Each row comes from the steps of one walk. Every step used is in the known rows, and no mark comes twice. Write the walk behind each row, first mark first.
Known rows
vazofek, buzin: [  9.5  -8.5 -15.2 -24.7 -14.6 -17.7 -32.6  20.4  17.4 -13.0 -10.5   8.1
   9.1   2.7  -3.1 -11.8 -12.1 -27.5   0.5   5.4]
neref, dimu, buzin, fufod: [  6.1  21.5  28.6 -38.4   9.1   4.1 -60.1  -2.8   6.6 -14.8 -15.0   2.4
   9.8 -15.4  25.1 -13.8  12.4 -13.3 -19.5 -29.9]
fufod, neref, vazofek, buzin, dimu: [-10.8  16.9 -25.1  10.2 -10.6 -13.7 -73.7  52.3  43.5  13.3 -13.4  -1.9
   5.6 -13.4  13.1  -9.5 -63.7  -3.9   1.1 -38.3]
gipod, neref: [  9.4   7.2  26.2   4.9   8.5 -11.6  -3.0 -14.8  -1.5   7.5   4.6 -13.8
   2.7  -3.5  -4.8   3.2 -25.9 -22.0 -13.3 -14.8]
neref, dimu: [  9.9   1.8  19.4 -17.3   5.1   1.5 -25.7 -24.2  -4.9  11.8  -8.6   5.5
   7.9  -8.0   4.1  12.8   8.9  -5.6   0.5 -23.0]
riril, neref, fufod: [-28.2  26.4  27.8 -20.0  15.3  13.3 -49.9  14.1  -9.2  -6.0  26.9  -1.3
  -0.1  -3.9  -2.9   5.0  16.8   1.1   6.2   6.0]
gipod, buzin: [ 18.0  -9.2  13.1 -17.8 -16.4 -10.9 -15.7  -3.5   0.1 -15.9 -20.9 -14.2
  -5.0  16.2   5.0   6.3  27.8 -16.1  -7.3  -2.7]
buzin, gipod, neref: [-13.4  22.3  -0.3  17.7   3.3 -15.4  24.1 -30.3   8.0  -1.7  -5.7 -33.5
  -0.9 -16.3  -8.9  -0.3 -17.2 -26.3 -15.5  -2.4]
riril, neref, dimu, buzin, fufod: [-15.9  34.6  50.1 -29.3   0.7   1.8 -72.1   5.5   0.2 -10.3 -19.7 -21.1
  -0.4  -9.4  14.9  -7.6  12.7  -3.4  -9.7 -26.7]
riril, neref, dimu, buzin: [-24.4  16.2  46.7 -16.5 -23.9  -2.0 -59.8  10.4 -16.4  -2.1 -18.5  -5.6
  12.1   2.1   0.2   4.0  22.7   6.8   0.8 -19.0]
dimu, buzin, gipod, neref: [-25.6  25.7   1.0   7.7 -15.8 -20.6   7.1  -4.6   6.1 -13.4 -10.7 -21.8
  14.4 -15.4  -0.7 -19.8  -5.3 -26.6 -21.3  -2.9]
buzin, fufod, neref: [ 10.2  24.6  -0.1 -11.7  10.7  -2.2 -25.0  14.1  26.3  -6.7  -9.2  -7.2
 -12.4 -12.9   4.2 -15.3 -30.2  -3.5 -21.6 -16.8]
neref, dimu, buzin: [ -1.8   8.4  23.0 -25.7 -15.2  -1.1 -40.7   0.4  -9.9  -0.8 -14.6  17.8
  19.9  -5.2   9.6  -3.0  19.4  -2.6  -6.6 -23.9]
dimu, buzin: [ -9.4   5.2   2.2  -6.8 -22.4  -2.8 -19.4  27.2  -5.2 -12.1  -5.9  10.0
  15.7   2.3   4.4 -14.6  10.6   0.2  -5.6  -3.3]
riril, neref, vazofek, buzin: [-33.0  12.5  10.0   8.2 -18.7 -24.4 -68.1  35.5  20.4   1.8 -32.6  -7.6
   7.5   5.9   2.0  -3.4 -38.6   2.1   2.8  -8.7]
vazofek, buzin, riril, neref, fufod: [  3.5  27.4  22.1 -30.5  14.3  -6.9 -45.1  24.5  19.2 -31.4  16.4   6.3
   7.1  -6.1   5.6  -9.1  29.5  -3.8   6.4  -3.4]
buzin, fufod: [  8.6  17.4   2.1 -16.5  24.9   2.9 -12.3  -2.4  18.2 -12.6  -3.3 -14.8
 -10.1 -10.5  14.3  -9.9  -9.1 -13.3 -14.8  -7.9]
fufod, neref, dimu: [ 14.3  10.4  21.0 -13.6  -7.3  -8.4 -37.0  -5.4   5.8  16.0 -16.9  10.3
   4.3 -12.6  -6.2   2.7  -8.7   1.6  -7.7 -28.7]
fufod, neref, vazofek: [-19.1  15.8  -3.5  28.9  -7.0 -14.9 -24.7  32.2  22.6  18.5 -24.6  10.0
   7.8  -6.3   1.8  -5.3 -57.9  28.5 -16.8 -27.3]
buzin, riril, neref, dimu: [  4.4  20.5  53.7   7.2  14.3  -4.9  -8.7 -26.7  -1.5   4.0 -11.4 -23.9
  -6.1  -7.3   5.8  17.2  36.8  20.2   6.2 -29.9]
fufod, neref, dimu, buzin: [  0.4  14.1  22.7 -21.5 -25.3  -7.2 -50.8  25.0   3.5   4.4 -21.5  23.8
  20.4  -6.3   0.6 -10.3  -1.7   6.5 -14.0 -33.1]
riril, neref, vazofek: [-42.7  18.1  21.0  35.6  -3.0  -9.0 -33.2  16.8   0.9  16.1 -21.6 -16.1
   0.0   1.9   4.5   7.5 -31.0  27.4   0.3 -11.3]

Which walk is each row?
[-18.1  36.8   6.1 -10.0  25.4  -0.7  -5.2 -20.7  12.4 -10.5  23.0 -11.6
  11.2 -24.1  -3.8  -4.8  -6.5 -30.3 -17.7   1.6]
buzin, gipod, neref, fufod
[-11.8  11.7  46.0  -8.9  -3.3   0.5 -50.0 -19.8 -13.7  13.4 -13.5 -19.3
  -5.4  -2.1  -5.8  19.3  10.0   3.8   9.7 -16.8]
riril, neref, dimu
[-20.6  40.1  39.2 -11.3  10.3   6.3 -27.7  30.5  -0.6 -35.3  27.8   0.0
  13.7  -3.5  14.0 -11.5  50.1  22.3  -0.4 -12.3]
dimu, buzin, riril, neref, fufod
[-31.9  27.9   0.9  43.0  11.7 -27.8   7.4 -17.6  23.9  10.7 -26.0 -26.5
  10.1 -19.7   6.2  -0.7 -54.0  -4.2 -23.4 -17.0]
buzin, gipod, neref, vazofek
[ 11.3   9.9  42.4   8.3  -9.5 -19.5   1.3  -6.3   1.8 -27.0 -27.3 -43.2
 -16.1  17.9   9.6  13.3  55.5  10.1  -1.9 -13.3]
gipod, buzin, riril, neref
[ 18.2  16.2  30.9 -11.7   1.6  -2.9  -7.8  -8.0   3.1 -13.1 -15.3   9.1
  19.1 -10.1  20.5  -6.0  45.7  12.7  -6.1 -41.0]
neref, dimu, buzin, riril
[  5.5  15.1  46.3 -21.6  -5.0 -13.0 -44.5 -12.5  -8.2   4.5 -12.3   3.0
  22.7  -6.3   9.3  -2.2  -6.2 -25.8 -19.2 -37.9]
gipod, neref, dimu, buzin
[ 12.6  17.8 -12.2  16.8  -3.3 -37.0 -19.1  44.1  52.9  -7.3 -36.0  16.5
  17.4  -8.0  14.2 -19.3 -36.7  21.9 -18.3 -37.2]
fufod, neref, vazofek, buzin, riril
[ 13.5  -0.3   5.1 -10.0  -6.9   7.1 -36.5  -5.6   4.6  -8.8   1.1 -38.1
 -15.7   6.2  20.1  12.0  26.6 -23.8  11.1 -18.6]
gipod, buzin, dimu
[ -5.0   5.4 -18.9   1.9 -18.9 -29.6 -56.4  46.0  38.2   3.7 -36.1  23.8
  13.1  -2.9   1.8 -17.7 -59.3   4.4 -16.2 -21.6]
fufod, neref, vazofek, buzin
[  2.0  22.8  13.8 -10.9  23.4 -34.2 -60.9  11.5  44.4  -8.3 -28.8 -10.8
   7.8 -13.3  20.1 -20.1 -81.1 -39.7 -34.9 -33.3]
gipod, neref, vazofek, buzin, fufod
[  0.1  16.3 -13.8 -15.0  14.8 -18.8 -63.4  22.7  42.9 -13.7 -29.9   1.1
  10.6 -10.3  24.7 -21.5 -53.8 -17.0 -22.4 -18.9]
neref, vazofek, buzin, fufod
[ 24.5  25.5  55.0  -5.7  11.3 -17.0  -7.3 -23.4   5.9  -8.0 -11.5  -4.3
  22.8 -11.1  20.5  -4.6  15.6  -9.2 -21.2 -57.6]
gipod, neref, dimu, buzin, riril
[ -6.4  16.4  41.8  33.7  -3.9 -25.0 -13.1   2.9  14.2 -15.4 -43.3 -36.9
  -4.9  16.6  22.2  12.4  23.1  33.0 -12.6 -30.3]
gipod, buzin, riril, neref, vazofek
[ 19.0  24.4  30.1  -6.3 -10.0 -12.8 -18.1  13.9  14.4  -8.1 -23.1  13.2
  19.1 -11.1  14.9 -12.9  24.7  25.0 -17.1 -48.8]
fufod, neref, dimu, buzin, riril
[ 19.1  14.4 -13.5 -36.8  -4.2 -17.3 -54.5  38.7  41.9 -21.0 -19.9   4.7
  -3.8 -11.5   3.0 -27.3 -39.6 -28.1 -22.9 -13.0]
vazofek, buzin, fufod, neref
[-20.9  37.2  -0.3   5.9  -2.6 -12.6 -53.6  51.4  35.3  -7.3 -32.8   8.0
  12.0 -13.7  25.8 -29.9 -50.0  18.6 -39.3 -35.3]
dimu, buzin, fufod, neref, vazofek
[-27.1  13.0 -40.5  14.2 -16.0 -28.5 -21.5  14.9  40.1  -7.4 -39.2  -2.0
  16.4 -12.4   6.1 -13.5 -35.1  -6.6  -8.6   2.4]
neref, vazofek, buzin, gipod
[-26.3  28.6  30.8  51.3  15.9 -12.2   6.5   6.9  18.0   1.4 -20.6 -24.3
  -3.4  -2.2  14.7   5.8  -3.9  49.0  -6.9 -29.0]
buzin, riril, neref, vazofek
[-35.3  28.0  30.0  45.8  -4.1 -15.6  -9.8  31.4  13.0 -11.0 -28.5 -14.9
  11.8   0.6  24.3 -10.6   7.2  50.9 -12.1 -29.5]
dimu, buzin, riril, neref, vazofek
[ -3.6  27.4  27.0   1.0  12.0 -17.6  -0.7 -55.6   6.6  12.0 -18.6 -30.9
   7.0 -25.1  -2.9  12.1  -8.5 -29.5 -13.4 -23.0]
buzin, gipod, neref, dimu
[-41.5  30.9  25.0  -1.6 -26.2  -8.9 -36.3  -9.2  -3.2  -8.0 -30.4 -28.5
   8.7 -14.8  -7.9  -0.6  28.8   1.6   2.7  -4.9]
riril, neref, dimu, buzin, gipod
[-29.3  42.3   7.6 -20.9   5.6  -6.9 -17.8   5.7   3.6 -22.8  16.6  -1.3
  25.7 -20.5   2.3 -21.1   3.2 -25.9 -21.6  -1.9]
dimu, buzin, gipod, neref, fufod
[ 21.5  26.7  23.0 -29.9  17.6  -2.3 -46.9 -10.4  22.1   4.8 -18.8  -1.6
  -5.4 -21.2   5.4  -5.0 -21.5 -11.2 -23.5 -38.7]
buzin, fufod, neref, dimu
[  2.2  22.3  29.1 -25.4  28.1   5.4 -32.0  -5.3  -1.1  -1.3  32.9  11.4
  13.9  -9.9   7.7   0.6 -15.2 -28.9 -13.1 -13.1]
gipod, neref, fufod
